Each row was made from one walk, in order. Every step used is in the known rows, and no mark comes twice. Write each row's walk.
Known rows
dakem, vovu: [-28.0   9.9 -15.2 -25.7  31.2   4.1  -1.8  40.2  28.0 -25.0  28.0  -3.8
  16.4 -14.4 -15.2   8.0  -2.5]
mezes, ziri: [-11.2 -15.2 -24.3 -29.7   2.6 -13.2  28.7  17.3  -6.4   9.9 -42.0 -19.0
   7.7 -18.4  -0.8  -2.5  -0.9]
vovu, mezes, ziri, dakem: [ -9.1  -3.3  -6.9   2.6   1.0 -29.0  48.3   3.7 -29.7  27.3 -34.8  11.2
  35.5   5.1   2.1  13.1 -10.4]
mezes, ziri, dakem, vovu: [-15.5  11.0  -0.5   8.1  39.4  22.9  24.8  27.4  -0.2  10.9  17.9  18.3
  22.4 -13.0  -1.6  13.8 -26.4]
fanir, dakem, vovu: [-17.1  19.9 -21.5 -44.4  58.4  -0.6 -10.6  23.1  23.2   5.6  40.5 -36.2
  11.2   7.0 -21.0  -8.8 -20.6]
takab, mezes, ziri, dakem: [ -3.2 -48.3 -13.4  22.7   1.6 -23.5  36.0  -3.1 -43.1  38.3 -28.5  -0.5
  24.2  24.7  13.9   6.7 -21.1]
dakem, fanir: [-38.9 -13.0 -15.1 -65.8 -16.5  -8.7 -46.4  -0.9  49.1  -4.4 -12.5 -28.9
  20.7  32.8  25.3 -17.7 -27.0]
mezes, ziri, dakem: [ -4.7 -23.1   8.6  16.0  14.3 -19.7  19.9   9.0 -19.7  28.1 -25.9   8.8
  35.3  23.8  21.3  19.9 -31.3]
takab, mezes: [-17.9 -63.3 -45.2 -15.3 -15.5 -50.3  17.2   9.6 -22.4  -1.1 -19.9 -33.8
  12.8  23.1 -11.4  -8.9  16.1]
vovu, takab: [ 15.4 -14.6 -17.1 -48.6 -22.4 -74.5  36.8  45.6   6.9 -29.0 -32.0 -10.9
  34.4  19.1 -20.3  17.4   4.6]
mezes, ziri, takab: [ 25.1 -36.4 -46.9 -25.6 -21.7 -32.2  24.1  49.2   5.8  32.3 -40.9 -29.6
  -1.7  -1.2 -23.7  14.4  34.7]
vovu, ziri: [-46.6  -1.5   1.8 -30.7  26.4 -65.7  43.4   8.9  13.5   2.1 -48.5   8.2
 -10.1  25.8  -0.9  30.2  -5.7]
mezes, ziri, dakem, fanir: [-24.7 -12.2   3.2 -32.5  -8.4  10.4 -22.7 -14.6  23.2  35.7 -19.1  -7.7
  25.0  36.2  40.2 -12.3 -49.3]
vovu, fanir: [-53.0 -10.6 -15.9 -17.6   4.2  -9.6 -19.5  -7.5  29.8 -11.7 -40.0  -3.9
  18.6  46.3  10.5  16.3 -29.3]
dakem, vovu, ziri, mezes: [-41.6  -3.3 -18.9 -47.2  20.9 -30.8  38.6   7.6  13.9  23.2 -28.0  -2.1
 -30.1  18.8 -72.6  22.4  25.9]
vovu, mezes: [-26.8   8.6 -36.0 -49.3 -18.5 -59.7  35.2  24.0  -2.5 -24.2 -30.4 -17.3
  32.1  -8.6 -28.1  -0.7  31.0]

Which walk is each row?
[-29.3  -1.6 -20.8 -41.8  35.0 -18.8 -34.8 -23.8  21.9  25.6 -17.3 -48.2
  13.6  66.5   3.0  -6.9 -45.2] | vovu, fanir, dakem
[ 17.4  12.6  -9.1 -23.5   5.8 -20.1  65.9  43.1  -3.6  -4.1  -3.5  18.8
  28.2  -5.3 -22.8  18.0 -17.6] | mezes, ziri, dakem, vovu, takab
[ 11.2 -82.3 -63.7 -11.1 -34.9 -56.4  20.3  32.9 -17.6  19.9 -24.2 -39.3
   0.9  30.2 -27.0   3.7  44.1] | ziri, takab, mezes
[-22.7   3.0   7.8  12.1  41.5   4.3  -1.7  33.7  13.3  -7.9  32.1  19.4
  34.9  13.5   2.1  25.9 -26.9] | ziri, dakem, vovu
[ -8.1 -47.8 -51.0 -21.8 -12.9 -17.5  51.8   1.8 -37.4  24.4 -42.0 -33.3
  -3.5 -15.6 -12.2 -20.5  12.4] | takab, mezes, ziri
[-20.5  34.6 -47.0 -47.3   0.3   4.0  74.1  22.6 -12.0   0.8 -22.0 -13.5
   3.5 -63.1 -38.4 -16.3  25.9] | dakem, vovu, mezes, ziri
[ 26.2   5.2 -65.3 -51.4  -5.9 -19.9  53.0  46.4  -2.1  47.2 -14.7 -43.2
 -10.1 -26.0 -55.5  -9.5  42.7] | fanir, dakem, vovu, mezes, ziri, takab
[-36.2 -23.4 -18.4 -48.9   3.2 -61.1  32.2   0.0   5.6  24.4 -56.2 -11.3
 -23.5  41.4 -60.0  25.5  28.4] | vovu, ziri, mezes
[-47.7  -4.9  19.6 -34.1   5.9 -23.7 -12.9 -21.0  34.7  30.7 -23.6   9.9
  12.6  66.1  40.8   7.8 -52.8] | vovu, ziri, dakem, fanir
[-47.9  -6.4 -24.8  16.9  19.2  40.4  23.0 -15.8  -1.8  20.6  -9.3  14.6
   6.4  24.4   1.3   4.3 -41.5] | takab, mezes, ziri, dakem, vovu, fanir
[-31.8 -20.6  12.4 -31.4  -7.1  -9.4 -47.4  -6.6  35.5  15.9  -4.2  -5.8
  38.7  61.9  43.5  -0.3 -51.6] | ziri, dakem, fanir
[  0.7 -44.5 -60.5 -26.8   9.4 -50.3  54.2  18.5 -12.4  53.2 -11.3 -38.1
 -34.5  28.0 -44.2  -1.6  29.0] | fanir, dakem, vovu, ziri, takab, mezes
[ 15.4 -46.4 -16.6  10.3 -11.3 -39.1  61.2   5.0 -47.7  35.4 -36.0   1.7
  27.3  25.5  -0.4  10.8 -19.2] | vovu, takab, mezes, ziri, dakem
[ 11.4   5.7  -3.0 -16.5   7.5 -35.3  45.3  49.2   6.6 -16.1  10.1  20.9
  39.5  13.5 -19.4  27.4 -16.9] | ziri, dakem, vovu, takab
[-11.4  39.1 -51.5 -58.1  16.4   0.4  65.6   9.2 -14.7  20.2 -12.7 -31.6
  -0.6 -50.8 -40.2 -27.9  14.5] | fanir, dakem, vovu, mezes, ziri
[-29.4   3.3  -7.5 -44.1 -21.6   2.2   1.6 -18.5  13.9  34.5 -23.7  -7.4
  26.4  23.4  22.9 -18.0 -32.8] | vovu, mezes, ziri, dakem, fanir
[ -9.8  -6.4 -29.2 -25.4  15.2 -41.8  43.9  55.3  28.9  21.3 -18.6   2.4
 -25.8  10.8 -34.4  35.4  30.0] | dakem, vovu, ziri, takab
